Known rows, with every way that one mark hangs from another:
[j_243 [j_476 j_70 [j_966 j_410]]]: [-1.823 -0.051  4.143  2.960  3.674  2.817  3.683  0.388  2.144  0.581
 -3.100  0.618  4.641 -1.982  1.511 -2.002 -3.719  1.698 -0.311  2.990
 -2.639]
[j_415 [j_410 [j_70 j_128] j_966]]: [-0.914  1.670 -0.663  0.593  5.146  0.851  1.935  0.032  0.738  5.416
 -3.562  2.571  0.657 -2.504  1.205 -6.123 -1.019  1.032  0.478  1.399
 -0.438]
[j_966 [j_410 j_70 j_415] [j_476 j_243]]: [ 0.843 -3.124  5.741  1.478  6.657  2.422  0.371 -1.415 -1.360  3.100
 -1.365  0.550  4.900 -1.370  1.226 -4.519 -2.213  3.368  1.777  0.801
  1.332]
[j_476 j_70 j_415]: [-2.749  1.786  1.610  3.963  5.361  3.503  1.236  2.835  0.058  2.234
 -1.821  0.492  4.093 -2.158  0.365 -3.600 -2.486  1.093  0.209  2.819
  0.036]
[j_70 j_128 j_410]: [-2.662  2.822  2.311  3.157  7.240  0.050  1.328  2.783  0.925  3.567
 -3.420 -3.177  2.851  0.034  1.473 -3.152 -6.564  0.480  2.136 -0.587
 -0.293]
[j_966 j_476]: [ 0.028 -1.401  2.476  2.746  3.561 -0.570  1.060  0.150 -1.501  4.219
 -2.571 -0.608  4.957  0.261 -0.435 -1.925 -2.430 -0.391  1.969 -1.241
 -0.209]
[j_128 [j_70 [j_410 j_415 [j_966 j_476]]]]: [-1.890  0.790  4.763  1.971  4.718  0.730  0.471 -0.499 -1.117  5.086
 -1.840 -0.652  4.900 -0.405 -2.626 -3.577 -2.980  0.470  0.067 -1.444
  2.307]
[j_243 [j_476 [j_70 [j_410 j_415]] j_966]]: [-1.635  1.337  4.966  2.995  4.139  2.790  4.122  1.532  2.511  2.044
 -3.123  1.045  4.825 -3.904  0.693 -1.494 -4.325  1.006 -0.595  3.467
 -1.227]
[j_410 j_70 [j_966 j_476]]: [ 0.965 -0.808  2.215  1.916  6.138  2.912  1.608  1.345 -1.711  5.168
 -2.125  2.493  3.981 -2.772 -0.399 -7.025  1.085  0.812 -1.883  1.543
 -1.507]
[j_70 j_128]: [-1.185  1.671  1.232  3.449  5.188  0.490  1.025  0.780  0.688  2.804
 -3.323 -2.110  1.724 -0.062  1.829 -2.261 -4.099 -1.017  2.672 -0.046
 -2.157]
[j_70 j_128 [j_410 j_415 [j_966 j_476]]]: [-2.198  1.811  3.962  2.601  8.717  1.050  1.015  2.489 -0.631  5.418
 -3.428 -2.061  3.793 -1.407  2.199 -5.567 -5.444  0.282  1.668  1.727
  0.726]
[j_476 [j_70 j_410] j_243]: [-2.514  3.022  3.997  0.325  6.222  1.518  4.249  3.261  1.819  2.815
 -0.563  0.930  6.823 -4.711 -1.401 -4.692 -6.311  1.761  2.063 -1.024
  2.402]
[j_415 [j_410 j_70]]: [ 0.066  0.916 -0.309  0.716  3.112 -0.018  1.874 -1.036  1.237  5.111
 -2.756  2.552  0.878 -2.496 -0.164 -3.079 -1.070  1.078  0.742  0.390
  0.380]
[j_70 j_128 [j_410 j_415]]: [-1.846  2.563  3.705  3.082  7.506  0.616  0.977  1.682  0.869  4.402
 -2.959 -2.878  2.316 -1.579  1.982 -2.650 -6.364  0.078  2.249  1.384
  0.567]
[j_128 [j_70 j_410]]: [-2.269  1.416  3.586  2.308  3.669 -0.012  0.584 -0.304 -0.068  3.813
 -1.805 -1.417  4.166  0.623 -3.199 -1.807 -3.780  0.598  0.463 -3.149
  1.453]
[j_243 [j_476 j_415]]: [-0.516  0.041  2.487  3.767  3.100  1.316  0.498  1.767  1.172  0.433
 -3.843  0.288  3.723  0.350 -0.442  0.408 -0.829  0.384 -1.337  2.898
 -0.976]
[j_410 j_415 j_966]: [-0.059 -0.047  3.114  1.103  5.008  0.306  1.292 -0.792 -0.567  5.274
 -0.913  0.866  2.868 -3.758  0.886 -3.974 -1.337 -1.594  0.010  3.573
  0.638]
[j_476 j_243]: [-1.002  0.729  2.867  0.802  3.812 -0.829  2.491  0.758  1.509  2.086
 -1.075  0.662  4.496 -2.364 -0.911 -1.731 -3.829  0.090  2.737 -2.294
  1.606]
[j_410 j_415]: [ 0.778 -0.077  3.390  2.157  3.614 -0.062  0.892 -1.637  0.255  4.530
 -0.936 -0.232  2.193 -3.177  0.496 -0.469 -2.335 -1.571  1.396  2.403
  0.687]
[j_415 j_410]: [-1.343  0.911 -0.529  0.542  2.230 -2.251  1.776 -1.260  1.204  4.717
 -2.805  1.139  1.514 -1.001  0.200 -1.867 -2.783  0.132  2.326 -0.465
  1.148]
[j_966 j_410]: [-1.472 -1.643  2.173  1.874  4.564 -0.759  0.334 -1.534 -0.162  1.867
 -1.063 -2.248  3.039  1.522  1.491 -2.587 -3.700  1.651  1.331  0.006
 -0.905]
[j_415 [j_410 j_70 j_966]]: [-0.604  0.946 -0.544  0.036  4.110  0.204  2.101 -0.402  0.617  5.656
 -2.708  3.281  1.271 -2.934  0.165 -5.596 -0.322  1.044 -0.266  1.183
  0.297]
[j_70 j_128 [j_410 j_966]]: [-3.292  2.794  2.170  2.503  8.254  0.295  1.598  3.378  0.314  4.176
 -3.411 -2.489  3.265 -0.433  1.710 -5.606 -5.818  0.551  1.122  0.201
 -0.401]
[j_128 [j_70 [j_410 j_415 j_966]]]: [-2.068  1.335  4.329  1.785  4.603  0.506  0.567 -0.637 -0.421  4.794
 -1.488 -0.659  4.191 -0.811 -2.524 -3.248 -3.099  0.244 -0.230 -1.193
  2.051]

Rows:
[ 1.387  0.965  3.374  2.211  7.695  4.438  1.088  0.190 -0.326  5.414
 -2.014  1.855  0.992 -5.323  1.999 -6.547  0.182 -0.375 -1.211  5.099
 -1.571] | [j_410 [j_70 j_128] j_415 j_966]
[-3.292  0.713 -0.397  2.592  4.480 -0.055  0.181  1.452  0.159  3.327
 -3.183  1.205  1.828 -0.026  1.014 -3.420 -1.214  1.119  0.557  1.715
  1.720] | [j_476 [j_415 [j_410 j_966]]]
[-0.490 -0.896  2.328  2.606  6.373  2.204  0.175 -0.791  0.003  1.914
 -1.937 -1.540  1.737  0.480  2.226 -4.274 -2.642  2.500  0.520  1.072
 -2.390] | [j_966 [j_410 [j_70 j_128]]]
[ 0.222  0.463  2.757  2.024  7.874  3.846  1.826  2.401 -1.027  4.352
 -3.135  2.120  3.936 -2.944  0.724 -7.994 -0.535  1.195 -0.118  0.868
 -1.381] | [j_410 [j_70 j_128] [j_966 [j_476 j_243]]]
[-2.368  2.594  3.518  2.338  8.495  0.885  1.227  2.335  0.308  4.974
 -2.952 -2.169  2.667 -1.971  2.248 -5.148 -5.614  0.046  1.265  2.095
  0.507] | [j_70 j_128 [j_410 j_415 j_966]]
[-4.424  0.529  1.006  4.648  4.623  2.335  1.990  1.036  1.821  2.917
 -3.657  2.547  0.214 -2.093  3.171 -2.704 -2.190  2.625  1.044  1.601
  0.588] | [j_476 [j_415 [j_410 j_70]] j_966]
[-3.138  0.905  3.709  2.753  4.967  0.888  0.129  0.848 -1.241  4.106
 -2.453 -0.745  5.099  1.081 -2.748 -3.836 -2.848  1.276 -0.249 -2.271
  1.975] | [j_128 [j_70 [j_410 [j_966 [j_476 j_415]]]]]
[-4.973  0.923  2.373  3.148  5.312  2.296  3.031  1.925  2.977  1.745
 -3.220  3.856  1.768 -3.504  2.550 -3.311 -3.353  3.569  2.511 -0.366
  2.847] | [j_476 j_243 [j_415 [j_410 j_70]] j_966]
[-4.214  3.218 -0.066  3.146  6.954  3.667  1.380  3.038  0.399  3.253
 -3.957  1.218  2.584 -1.994  2.352 -6.585 -3.117  1.740  1.345  3.616
  0.280] | [j_476 [j_70 j_128] [j_415 [j_410 j_966]]]
[-2.128  1.174 -0.133  0.355  4.502 -0.460  2.291  0.115 -0.229  5.712
 -3.720  1.732  3.082 -1.479  1.034 -5.985 -2.688  0.560  2.086  0.610
  0.764] | [j_415 [j_410 [j_966 [j_476 [j_70 j_128]]]]]
[-1.035  0.265  3.298  2.488  5.236  1.167  2.335  1.880 -1.362  4.748
 -2.291 -0.376  6.658 -1.464 -0.754 -4.055 -4.185  0.819  1.531 -0.330
  0.303] | [j_966 [j_476 [j_70 j_410]]]
[-6.440  0.672  4.486  3.688  7.211  4.497  3.515  2.574  2.173 -0.303
 -1.553  1.554  4.873 -3.234  3.474 -5.246 -5.968  4.706  2.700  1.035
  1.585] | [j_476 j_70 j_243 j_415 [j_966 j_410]]
[ 0.754 -0.571  2.884  1.223  6.475  2.836  2.126  1.755 -1.221  4.663
 -1.905  3.136  4.814 -3.448 -0.771 -7.296  0.511  1.213 -1.187  0.530
 -0.462] | [j_410 j_70 [j_966 [j_476 j_243]]]
[-0.593  1.687  3.475  1.755  4.317  2.028  3.073  2.461  1.346  2.081
 -2.987  0.682  5.865 -2.378 -1.194 -2.793 -2.895  0.596 -1.773  3.050
 -1.212] | [j_243 [j_476 [j_70 [j_410 j_966]]]]
[ 0.453 -1.107  3.640  2.514  6.720  2.760 -0.226 -1.912 -0.042  2.692
 -1.497 -1.200  1.228 -1.096  2.824 -3.848 -2.445  2.047  0.672  3.069
 -1.485] | [j_966 [j_410 [j_70 j_128] j_415]]
[-3.256  2.148  3.124  2.216  8.730  0.402  1.732  3.876 -0.206  4.252
 -3.772 -1.955  4.809 -0.329  1.346 -6.248 -6.090  1.078  2.023 -0.838
  0.570] | [j_70 j_128 [j_410 [j_966 [j_476 j_243]]]]
[-1.659  1.182  3.717  1.250  6.435 -0.487  1.686  1.432 -0.041  5.459
 -1.212 -0.720  3.940 -2.852  0.156 -4.005 -4.119  0.084 -0.191  1.792
  1.944] | [j_70 [j_410 j_415 j_966]]
[ 0.765 -1.803  3.834  1.950  5.710  2.098  0.006 -2.366 -0.196  3.009
 -0.626 -0.475  1.798 -1.416  1.840 -3.302 -1.671  2.107 -0.091  2.866
 -0.830] | [j_966 [j_410 j_70 j_415]]
[-0.162  1.571  4.065  1.671  4.533  2.245  2.876  1.933  1.299  2.504
 -2.735  0.831  5.641 -3.194 -0.885 -2.633 -2.749  0.348 -1.684  4.029
 -0.823] | [j_243 [j_476 [j_70 [j_410 j_415 j_966]]]]
[-3.282  2.209  2.904  2.480  6.065  3.535  2.229  3.704  1.204  1.033
 -1.301  1.946  5.583 -3.604 -0.279 -4.150 -3.623  2.038  1.703  0.892
  2.389] | [j_476 j_70 j_243 j_415]
[-2.325  2.532  2.436  1.319  6.204  1.690  3.354  2.787  0.270  4.449
 -1.095  0.179  5.614 -3.580 -0.540 -5.820 -4.691  0.826 -0.112  1.356
  0.111] | [j_476 [j_70 [j_410 j_966]]]
[ 0.092  1.519  4.215  1.998  3.973  2.143  2.739  1.647  1.598  2.272
 -2.792  0.521  5.409 -2.900 -1.058 -1.433 -3.158  0.366 -1.186  3.637
 -0.810] | [j_243 [j_476 [j_70 [j_410 j_415]]]]
[-4.524 -1.351  2.960  5.608  6.200  3.457  0.906  0.833  0.903  0.915
 -2.403  0.209  1.298 -0.328  4.087 -3.169 -2.808  3.700  0.316  1.856
 -0.890] | [j_476 j_415 [j_966 [j_410 j_70]]]
[-2.901 -0.825  3.154  3.952  5.668  2.169  2.522 -0.760  1.406  2.056
 -2.271 -0.468  1.326 -1.257  3.998 -3.517 -4.233  2.352  1.642  0.452
 -2.480] | [j_476 [j_966 [j_410 [j_70 j_128]]]]
[-1.912  0.411  2.475  4.551  6.153  3.254  0.754  2.704 -1.601  3.195
 -3.619 -0.436  5.244 -0.224  1.050 -4.208 -2.957  1.027  2.047  1.281
 -0.349] | [j_966 [j_476 [j_70 j_128] j_415]]
[ 0.454  0.204  2.143  2.738  7.554  3.900  1.231  1.992 -1.532  4.934
 -3.354  1.466  3.170 -2.164  1.048 -7.763  0.062  0.696 -0.887  1.719
 -2.537] | [j_410 [j_70 j_128] [j_966 j_476]]
[-1.447  0.119  2.777  0.787  5.665  0.968  2.788  1.944 -1.185  4.356
 -1.715  1.588  6.566 -2.601 -0.460 -6.639 -2.334  0.215  0.923  0.108
  0.493] | [j_410 [j_966 [j_476 j_70 j_243]]]
[-6.409  1.147  3.052  5.957  8.028  5.481  2.154  2.349  1.130  0.525
 -3.261 -0.768  2.482 -1.226  5.585 -5.439 -5.900  3.671  2.327  3.149
 -1.722] | [j_476 [j_70 j_128] j_415 [j_966 j_410]]
[-0.675  0.025  3.700  1.538  4.814  1.322  2.873  1.597 -0.660  3.629
 -1.901  1.136  7.234 -2.505 -1.005 -3.985 -3.722  0.830  2.819 -1.326
  1.164] | [j_966 [j_476 j_70 j_243]]
[-0.994 -1.028  1.420  3.452  4.484  1.147  0.049  1.078 -1.410  4.193
 -3.715  1.175  3.583  0.380  0.166 -3.041 -0.930  1.615  1.268  0.334
  1.108] | [j_966 [j_476 [j_415 [j_410 j_70]]]]
[-1.301  1.417  1.761  2.753  3.321  2.525  1.779  1.908  1.637  1.274
 -4.106  1.805  4.138 -1.397 -0.348 -1.633 -1.430  1.299 -0.948  4.056
 -0.305] | [j_243 [j_476 j_70 [j_415 j_410]]]
[-1.863  0.102  3.539  2.970  5.672  2.473  1.682  2.884 -0.962  2.669
 -2.451  1.229  6.908 -1.605 -0.388 -4.062 -3.047  1.784  2.359 -0.233
  1.946] | [j_966 [j_476 j_70 j_243 j_415]]
